Each row comes from the steps of one path. Every step used is in the known rows, and no mark comes twice. Write the path behind each row, first mark first.
Known rows
J > Z > Q > V > R: .14  -.12  -.04  -.32  .25  -.02  -.10  .15  .28  -.05  .17  -.18  -.01  .07  .08  .16  .10  .02  .01  .21  -.16  .04  -.17  -.14
U > V > R > Z > Q: -.26  -.30  -.24  -.24  .02  .06  -.20  -.03  .22  .13  .02  -.07  -.10  .07  .06  .22  .04  .07  -.11  -.01  -.03  .09  -.09  -.19
Q > R > Z: -.16  -.08  -.21  -.29  .19  .08  -.31  -.16  .19  .11  .23  .01  -.10  .05  -.08  .03  .15  .01  -.15  .10  .09  -.21  -.21  -.17
H > R > Q > V: .07  -.18  -.37  -.09  -.02  -.19  -.40  .06  .20  .13  -.11  .11  .04  .20  .05  -.01  -.02  .09  -.07  -.01  -.09  .11  -.02  -.08
V > U > R > W: .07  -.04  -.28  -.09  -.25  -.12  -.58  .02  -.17  -.29  .20  .18  .28  .14  .09  .27  .28  .09  -.05  .38  -.15  -.12  -.08  -.46
W > R: .02  -.03  -.06  -.03  -.02  -.18  -.25  .08  .01  .00  .32  .06  .14  .03  .12  .10  .05  -.17  -.08  .01  .07  -.19  -.08  -.30
V > U > R > Q > J > Z: -.04  -.17  -.19  -.12  -.21  -.07  -.34  -.05  .00  -.19  .18  .10  -.01  .10  .01  .33  .00  .11  .09  .37  -.18  -.18  -.09  -.30
H > R > Q > V > P: -.01  -.30  -.32  -.10  -.01  -.10  -.45  .05  .16  .22  -.09  .10  -.05  .16  .01  -.02  -.02  .04  -.05  .04  -.10  .02  -.07  -.13
U > V > R: -.09  -.24  -.08  -.13  -.03  .13  -.27  .08  .05  .03  .01  -.13  -.03  .08  .23  .25  -.04  -.02  -.21  .03  -.15  .04  -.10  -.29
R > H: .14  -.01  -.11  .02  .13  -.17  -.35  .04  -.06  .02  .06  -.02  .31  .06  .10  .08  .06  -.13  -.08  .07  -.01  -.23  -.07  -.53
R > Z > Q: -.08  -.01  -.30  -.20  .17  -.25  -.22  -.14  .29  .08  .23  .13  .07  .05  -.02  .05  .17  .01  .00  .03  .32  .05  -.13  -.18
V > R > W: .07  -.15  -.22  -.14  .18  .07  -.46  .20  .05  -.19  .18  .09  .10  .05  .20  .31  .20  .02  -.07  .29  .13  -.03  -.21  -.26
J > Z > Q: .17  .07  .02  -.18  .19  -.18  -.09  .05  .19  -.02  .22  -.07  .21  .00  .16  .08  .04  -.05  .01  .14  .06  .07  -.17  -.30
Z > Q > R: -.06  -.14  -.16  -.27  .23  -.24  -.25  -.08  .13  .08  .13  .02  .19  .14  -.05  -.08  .26  -.09  -.10  .08  .07  -.01  -.11  -.22
H > R > V: .18  -.12  -.18  -.08  -.16  -.13  -.38  -.05  .06  .22  -.07  -.02  .04  .15  .17  .08  -.04  -.01  -.23  -.13  -.01  .15  -.05  -.18
V > U: .09  .04  -.10  -.16  -.02  -.12  -.53  -.02  -.02  -.18  .29  .08  .26  .12  .15  .25  .13  -.02  -.09  .40  .02  -.16  -.13  -.30
R > Q > Z > J: -.17  -.08  -.15  -.14  .20  -.24  -.34  .07  .18  .12  .06  .01  -.18  -.13  -.01  .21  .08  -.11  -.08  .02  .21  .06  -.25  -.03
U > R > Q > J: -.04  -.26  -.28  .09  -.16  -.16  -.23  -.03  -.01  -.08  .03  .14  -.09  .09  .05  .12  -.05  -.02  .05  .03  -.04  -.08  -.04  -.35
H > R > Z: .11  -.01  -.30  -.07  -.06  -.09  -.30  -.12  .23  .26  .18  .18  .07  .15  -.02  .01  .05  .11  -.10  -.01  .22  .09  -.08  -.23
Q > V > U > R > H: .10  -.20  -.25  -.18  -.12  -.04  -.48  .08  -.07  -.18  .06  -.09  .08  .22  -.02  .18  .22  .05  -.09  .30  -.53  -.26  .00  -.34
U > R > Z > J: .04  -.04  -.27  -.07  -.23  -.07  -.15  -.15  .00  .05  .17  .07  -.07  .04  -.08  .22  .28  .01  -.10  -.08  .02  -.09  -.18  -.39
V > R: .13  -.20  -.09  -.17  .09  .10  -.30  .10  .11  -.10  .22  -.02  .03  .12  .12  .28  .13  -.05  -.11  .21  .07  -.11  -.19  -.26
U > V: -.08  -.04  -.04  .00  -.04  -.04  -.30  .04  -.02  .05  .00  -.09  .09  .04  .34  .09  -.11  -.11  -.22  -.05  -.10  .09  -.07  -.36
V > R > Q > J > Z: -.07  -.31  -.12  -.16  .22  .10  -.19  .10  .24  -.05  .13  .00  -.25  .02  .09  .36  -.13  .04  .11  .26  .11  -.09  -.21  -.07

Which path is each row?
-.14  -.20  -.17  -.10  .03  .10  -.40  .17  -.01  -.04  -.02  -.04  .03  .02  .29  .26  .02  .03  -.17  .09  -.10  .12  -.12  -.29 -> U > V > R > W
.13  -.19  -.19  -.05  -.36  -.08  -.30  -.06  -.09  -.08  -.06  -.10  -.04  .10  .17  .19  .08  -.07  -.20  -.14  -.25  -.04  -.07  -.39 -> U > R > V
-.01  -.16  -.35  -.25  .04  -.30  -.46  .09  .02  -.18  .08  .09  .19  .20  -.01  .09  .36  .07  .00  .29  -.24  .06  .00  -.21 -> Z > Q > V > U > R > W
.11  -.29  -.19  -.21  .20  .10  -.37  .19  .10  -.07  .03  -.18  -.07  .16  .02  .21  .16  .00  -.11  .21  -.31  -.22  -.09  -.21 -> Q > V > R > H
-.17  -.03  -.17  -.32  .21  .03  -.25  -.19  .14  .21  .21  -.02  -.14  .00  -.13  .14  .29  -.03  -.16  .03  .13  -.19  -.30  -.11 -> Q > R > Z > J
-.01  -.10  -.08  -.01  .29  -.33  -.16  -.03  .09  .06  .24  .11  .05  .10  .09  .01  .01  -.13  .07  .17  .29  .12  -.05  -.18 -> Z > Q > J
.02  .05  .07  -.12  .20  -.13  -.26  .08  .09  .20  .30  -.10  -.21  -.12  .00  .19  .18  -.19  -.22  .08  .21  .10  -.27  -.14 -> Q > Z > J
-.01  -.20  -.23  -.25  .11  .16  -.27  -.02  .26  -.02  .26  .03  -.14  .07  -.01  .32  .14  .07  -.06  .18  .19  -.13  -.22  -.17 -> V > R > Z
.03  -.26  -.38  -.06  -.20  -.14  -.32  .06  .04  -.17  -.10  .03  -.04  .14  .04  .09  .10  .02  -.04  -.02  -.33  -.09  -.03  -.30 -> U > R > Q > V
.12  -.08  -.19  -.12  -.31  -.09  -.45  -.06  -.12  -.23  .23  .09  .23  .19  .04  .25  .21  .04  -.09  .32  -.20  -.20  -.07  -.47 -> V > U > R
-.01  -.09  -.10  .00  .00  -.21  -.26  .09  -.05  .08  .21  .01  .23  .04  .00  .11  .09  -.17  -.04  -.02  -.05  -.34  -.02  -.46 -> W > R > H
.04  -.06  -.01  -.27  .27  -.10  -.10  .00  .17  .11  .13  -.14  .19  .02  -.05  .03  .13  -.02  -.01  .12  -.11  -.12  -.17  -.34 -> J > Z > Q > R > H
-.15  -.08  -.25  -.09  .27  -.21  -.16  -.16  .28  .14  .29  .16  -.13  .05  -.02  .06  .03  .00  .10  .12  .41  .07  -.10  -.10 -> R > Z > Q > J
.19  -.15  -.21  .07  -.25  -.13  -.25  -.01  -.16  -.05  .02  -.01  .24  .14  -.02  .08  .17  -.06  -.10  -.04  -.27  -.26  .00  -.69 -> U > R > H
.01  -.17  -.27  -.07  -.02  -.20  -.39  .03  .25  .26  .03  .13  -.03  .09  -.06  -.01  -.05  .05  -.10  -.01  .13  .18  -.05  -.12 -> H > R > Q > Z
-.10  -.18  -.09  -.30  .11  .04  -.41  -.09  .05  .07  -.01  -.19  -.13  .05  .11  .11  .07  -.11  -.26  -.03  -.13  -.14  -.19  -.11 -> Q > R > V
-.01  -.20  -.40  -.15  -.16  -.15  -.17  -.10  .15  -.03  .11  .06  -.06  .16  -.13  .04  .26  .07  -.03  -.02  -.15  -.01  -.03  -.31 -> U > R > Z > Q > V
-.29  -.38  -.16  -.08  .04  .08  -.25  .06  .11  .06  -.07  -.06  -.22  .04  .19  .28  -.19  .02  -.05  .05  -.07  .05  -.07  -.13 -> U > V > R > Q > J
.02  -.34  -.14  -.07  -.35  .03  -.36  -.07  -.15  .02  -.04  -.12  -.18  .05  .11  .18  .07  -.12  -.17  -.09  -.26  -.17  -.14  -.45 -> U > R > V > P
-.10  -.17  -.25  -.21  -.24  -.17  -.43  -.06  -.02  -.08  .14  .08  -.03  .06  -.14  .34  .26  .05  -.05  .25  -.14  -.13  -.15  -.26 -> V > U > R > Q > Z > J
-.12  -.31  -.25  -.24  .24  .03  -.16  -.06  .31  .07  .28  .07  -.24  .10  -.10  .27  .12  .06  .07  .22  .29  -.03  -.15  -.07 -> V > R > Z > Q > J
.12  .00  -.04  -.32  .20  -.12  -.21  .09  .21  -.09  .20  -.12  .11  .09  .10  .15  .09  .04  .03  .31  -.19  .02  -.14  -.16 -> J > Z > Q > V > U
-.21  -.26  -.20  -.19  -.02  .19  -.25  -.01  .17  .09  .05  -.10  -.16  .04  .13  .27  -.03  .06  -.16  .00  -.05  .03  -.12  -.22 -> U > V > R > Z
.00  -.21  -.23  -.33  .21  .14  -.28  .08  .22  .01  .15  -.12  -.33  .08  -.03  .32  .25  .03  -.09  .15  -.10  -.09  -.23  .03 -> Q > V > R > Z > J
-.19  -.33  -.04  -.32  .09  .14  -.46  -.11  .00  .18  .00  -.20  -.25  .01  .06  .10  .06  -.16  -.24  .03  -.14  -.26  -.26  -.16 -> Q > R > V > P
-.03  -.15  -.11  -.18  .20  .00  -.36  -.05  -.02  .11  .07  -.09  .17  .10  -.07  -.01  .16  -.10  -.16  .08  -.13  -.34  -.12  -.40 -> Q > R > H
.06  -.07  -.36  -.13  -.01  -.24  -.23  -.15  .28  .30  .15  .20  .14  .18  -.11  -.04  .14  .12  -.05  -.03  .25  .18  -.03  -.20 -> H > R > Z > Q
-.12  -.16  -.34  -.24  .11  -.18  -.56  .08  .15  -.20  -.03  .05  .00  .11  .11  .21  .03  .04  .02  .26  -.18  -.12  -.10  -.02 -> R > Q > V > U
-.05  -.20  -.33  -.02  -.13  -.17  -.10  -.17  .10  .05  .21  .14  -.10  .12  -.12  .07  .14  .05  .04  .02  .09  .00  -.03  -.35 -> U > R > Z > Q > J
-.13  -.03  -.21  -.11  .00  -.12  -.21  -.03  .17  .08  .37  .11  -.03  -.01  -.01  .14  .07  -.08  -.03  -.02  .18  -.19  -.11  -.22 -> W > R > Z
.14  -.07  -.10  -.29  .01  -.11  -.16  .06  .15  -.12  .17  -.12  .08  .12  .02  .15  .15  .07  .02  .25  -.33  .00  -.10  -.26 -> J > Z > Q > V > U > R
